Every row comes from one small tree of marks. Brackets hold a mark, then the marks that hang from it, in alphabetical order. Every link used is in the known rows. Which tree was each row made from?
Known rows
{kotun {bonu lanebot}}: [ 1.68 -3.14  1.81 -0.84 -0.46  1.70  1.72 -0.58 -0.43 -1.03  0.95  0.36
 -1.08 -0.36 -0.96  1.58]
{kiko kedade}: [ 3.16 -3.38  2.19 -0.92 -0.37  1.51  1.69  0.59 -1.15 -1.80 -0.73  0.09
 -1.69 -0.16 -2.73  1.83]
{kedade {kiko kotun lanebot}}: [ 2.09 -3.23  1.74 -0.57 -0.03  1.72  0.76  1.38 -0.47 -1.05  1.24  0.54
 -1.07 -0.19 -0.30  0.79]
{bonu {kedade kiko} kotun lanebot mape}: [ 2.35 -3.43  1.84 -0.33  0.17  0.97  0.72 -0.77  1.48 -1.97  1.34  0.97
 -0.50 -0.43 -0.86  2.63]
{kedade kiko}: [ 2.80 -3.31  2.22 -0.33 -0.31  2.29  0.83  0.68 -0.68 -1.17  0.98 -0.16
 -0.83 -0.46 -4.89  1.25]
{kedade {kiko kotun}}: [ 3.03 -3.26  2.04 -0.22  0.21  1.80  0.46  0.79 -0.67 -1.16  0.56  0.13
 -0.85 -0.25 -2.55  1.03]
{kiko kotun lanebot mape}: [ 2.45 -3.07  1.11 -0.65  0.48  0.92  0.88  0.43 -0.61 -2.08  0.34  1.06
 -1.29 -0.32  0.05  1.81]
{kiko kedade {kotun bonu} lanebot mape}: [ 2.03 -3.43  0.81 -0.79  0.97  0.58  1.73  1.33 -0.40 -2.56  0.00  1.02
 -2.08  0.78  4.41  1.50]
{kiko kedade lanebot mape}: [ 2.45 -3.34  1.33 -1.02 -0.04  1.03  1.78  1.11 -0.46 -2.37 -0.11  0.89
 -2.16 -0.26 -0.66  1.97]
{kotun {bonu lanebot mape}}: [ 2.01 -2.97  1.69 -0.49  0.21  1.13  1.39 -0.76  0.34 -1.34  1.35  0.80
 -0.90 -0.48 -1.37  2.33]
{kedade {kiko lanebot mape}}: [ 2.09 -3.24  1.37 -0.41 -0.04  1.83  0.87  1.09 -0.07 -1.78  1.59  0.63
 -1.33 -0.52 -2.65  1.35]
{kedade {kiko lanebot}}: [ 1.86 -3.29  1.90 -0.64 -0.56  2.27  1.13  1.26 -0.46 -1.02  1.64  0.30
 -1.07 -0.35 -2.72  0.94]
{kiko {kotun {bonu kedade}} mape}: [ 2.81 -3.50  1.29 -0.23  1.30  0.91  1.08 -0.25 -0.89 -2.79 -0.01  0.66
 -0.88  1.23  0.97  2.28]
{boduzos bonu nalod}: [ 2.75 -3.38  0.85 -0.55  0.87  2.38  1.08 -0.03 -1.34 -1.20  0.34 -0.36
 -0.65 -0.36 -7.15  1.29]
{bonu kedade kotun lanebot}: [ 2.20 -3.42  1.85 -1.00 -0.50  1.13  1.35 -1.45  0.19 -1.97  0.00  0.74
 -0.67 -0.21 -0.42  2.52]
{mape {bonu {kedade kiko} lanebot}}: [ 1.42 -3.60  2.11 -0.56 -0.55  2.11  1.70  0.07 -0.40 -0.76  1.62  0.44
 -0.86 -0.42 -2.00  1.60]
{bonu kotun lanebot mape}: [ 2.52 -2.90  1.60 -0.68  0.10  0.65  0.76 -1.27  1.07 -1.84  0.48  1.10
 -0.75 -1.19 -1.36  2.76]
{boduzos {bonu {kedade kiko} kotun}}: [ 2.05 -3.70  1.63 -0.17  0.98  1.95  0.78 -0.02 -0.94 -2.23  0.59 -0.27
 -0.28  0.30 -2.68  1.58]

Which tree is each row?
[ 2.18 -3.72  2.10 -0.19  0.29  2.25  1.33  0.53 -0.72 -1.76  1.21 -0.13
 -0.54  1.21 -1.79  1.43]  {kotun {bonu {kedade kiko}}}
[ 1.72 -3.49  1.07 -0.67  0.35  0.84  1.47 -1.14  0.34 -2.52  0.20  1.23
 -0.93 -0.55  0.83  2.77]  {kiko {mape {bonu kedade kotun lanebot}}}
[ 2.55 -3.34  1.23  0.05  1.09  1.53  0.52  1.08 -0.56 -1.68  0.78  0.53
 -1.12 -0.49 -1.33  1.39]  {kedade {kiko kotun {mape bonu}}}
[ 2.24 -3.63  1.62 -0.63  0.52  1.52  1.39 -0.39 -0.73 -2.26 -0.37  0.45
 -0.51  0.59 -0.68  2.37]  {mape {bonu kedade kotun}}
[ 1.99 -3.05  1.55 -0.10  0.69  1.03  0.68  0.14  0.86 -0.97  1.92  0.89
 -0.76 -0.37  0.86  1.54]  {kedade {kiko {kotun {bonu lanebot mape}}}}
[ 2.57 -3.16  2.14 -0.61 -0.25  1.04  1.38 -1.29  0.01 -1.61  0.99  0.97
 -0.67 -0.59 -3.38  3.04]  {bonu kedade lanebot mape}
[ 2.50 -3.93  0.72 -0.24  1.34  2.24  0.67  0.15 -0.10 -1.96  0.57 -0.27
 -0.15  0.56 -4.07  1.39]  {boduzos {bonu {kedade kiko} kotun} nalod}
[ 2.24 -3.70  0.40 -0.18  1.28  1.56  0.74 -0.24  0.09 -1.44  1.23  0.59
 -0.75 -0.43 -2.82  1.35]  {boduzos {bonu {kedade {kiko kotun mape}} lanebot} nalod}
[ 3.20 -3.23  1.48 -0.04  0.76  1.38  0.23  0.63 -0.28 -1.98  0.54  0.48
 -1.12 -0.45 -2.42  1.52]  {kedade {kiko kotun mape}}
[ 1.60 -3.15  1.04 -0.69  0.30  1.59  1.58  0.69 -0.91 -1.82  0.94  0.96
 -1.41 -0.48 -1.45  1.87]  {kiko lanebot {mape bonu}}
[ 2.05 -3.38  1.28 -0.54  0.60  0.69  1.44 -0.90 -0.19 -2.22  0.50  1.08
 -0.99  0.46  2.05  2.26]  {kiko {kotun {bonu kedade lanebot}} mape}
[ 2.01 -3.33  1.31 -0.88 -0.13  1.02  2.16  0.17 -0.30 -1.70  0.01  0.97
 -2.20 -1.13 -0.47  2.06]  {kiko kedade {mape {bonu lanebot}}}
[ 2.18 -3.52  1.54 -0.33  0.57  1.14  0.74  0.46  1.02 -2.37  1.44  1.02
 -0.50  0.49 -0.06  2.33]  {bonu {kedade {kiko lanebot}} kotun mape}
[ 1.57 -3.57  1.88 -0.47  0.00  1.62  1.32  0.18 -0.34 -0.73  1.29  0.76
 -0.81 -0.22  0.36  1.38]  {mape {bonu {kedade {kiko kotun}} lanebot}}
[ 1.78 -3.42  1.33 -1.04  0.43  0.98  1.99  1.42 -0.71 -1.78 -0.04  0.72
 -1.85  1.13  4.26  1.09]  {kiko kedade {kotun bonu} lanebot}
[ 1.84 -3.44  1.92 -0.20  0.29  1.47  1.29 -0.30  0.77 -1.48  2.23  0.68
 -0.59  0.23 -0.98  2.13]  {kotun {bonu {kedade kiko} lanebot mape}}
[ 2.24 -3.44  1.00 -0.06  0.98  1.58  0.55  0.64  0.31 -2.37  0.59  0.49
 -1.02 -0.48 -1.05  1.70]  {kedade {kiko {mape {bonu kotun}}}}
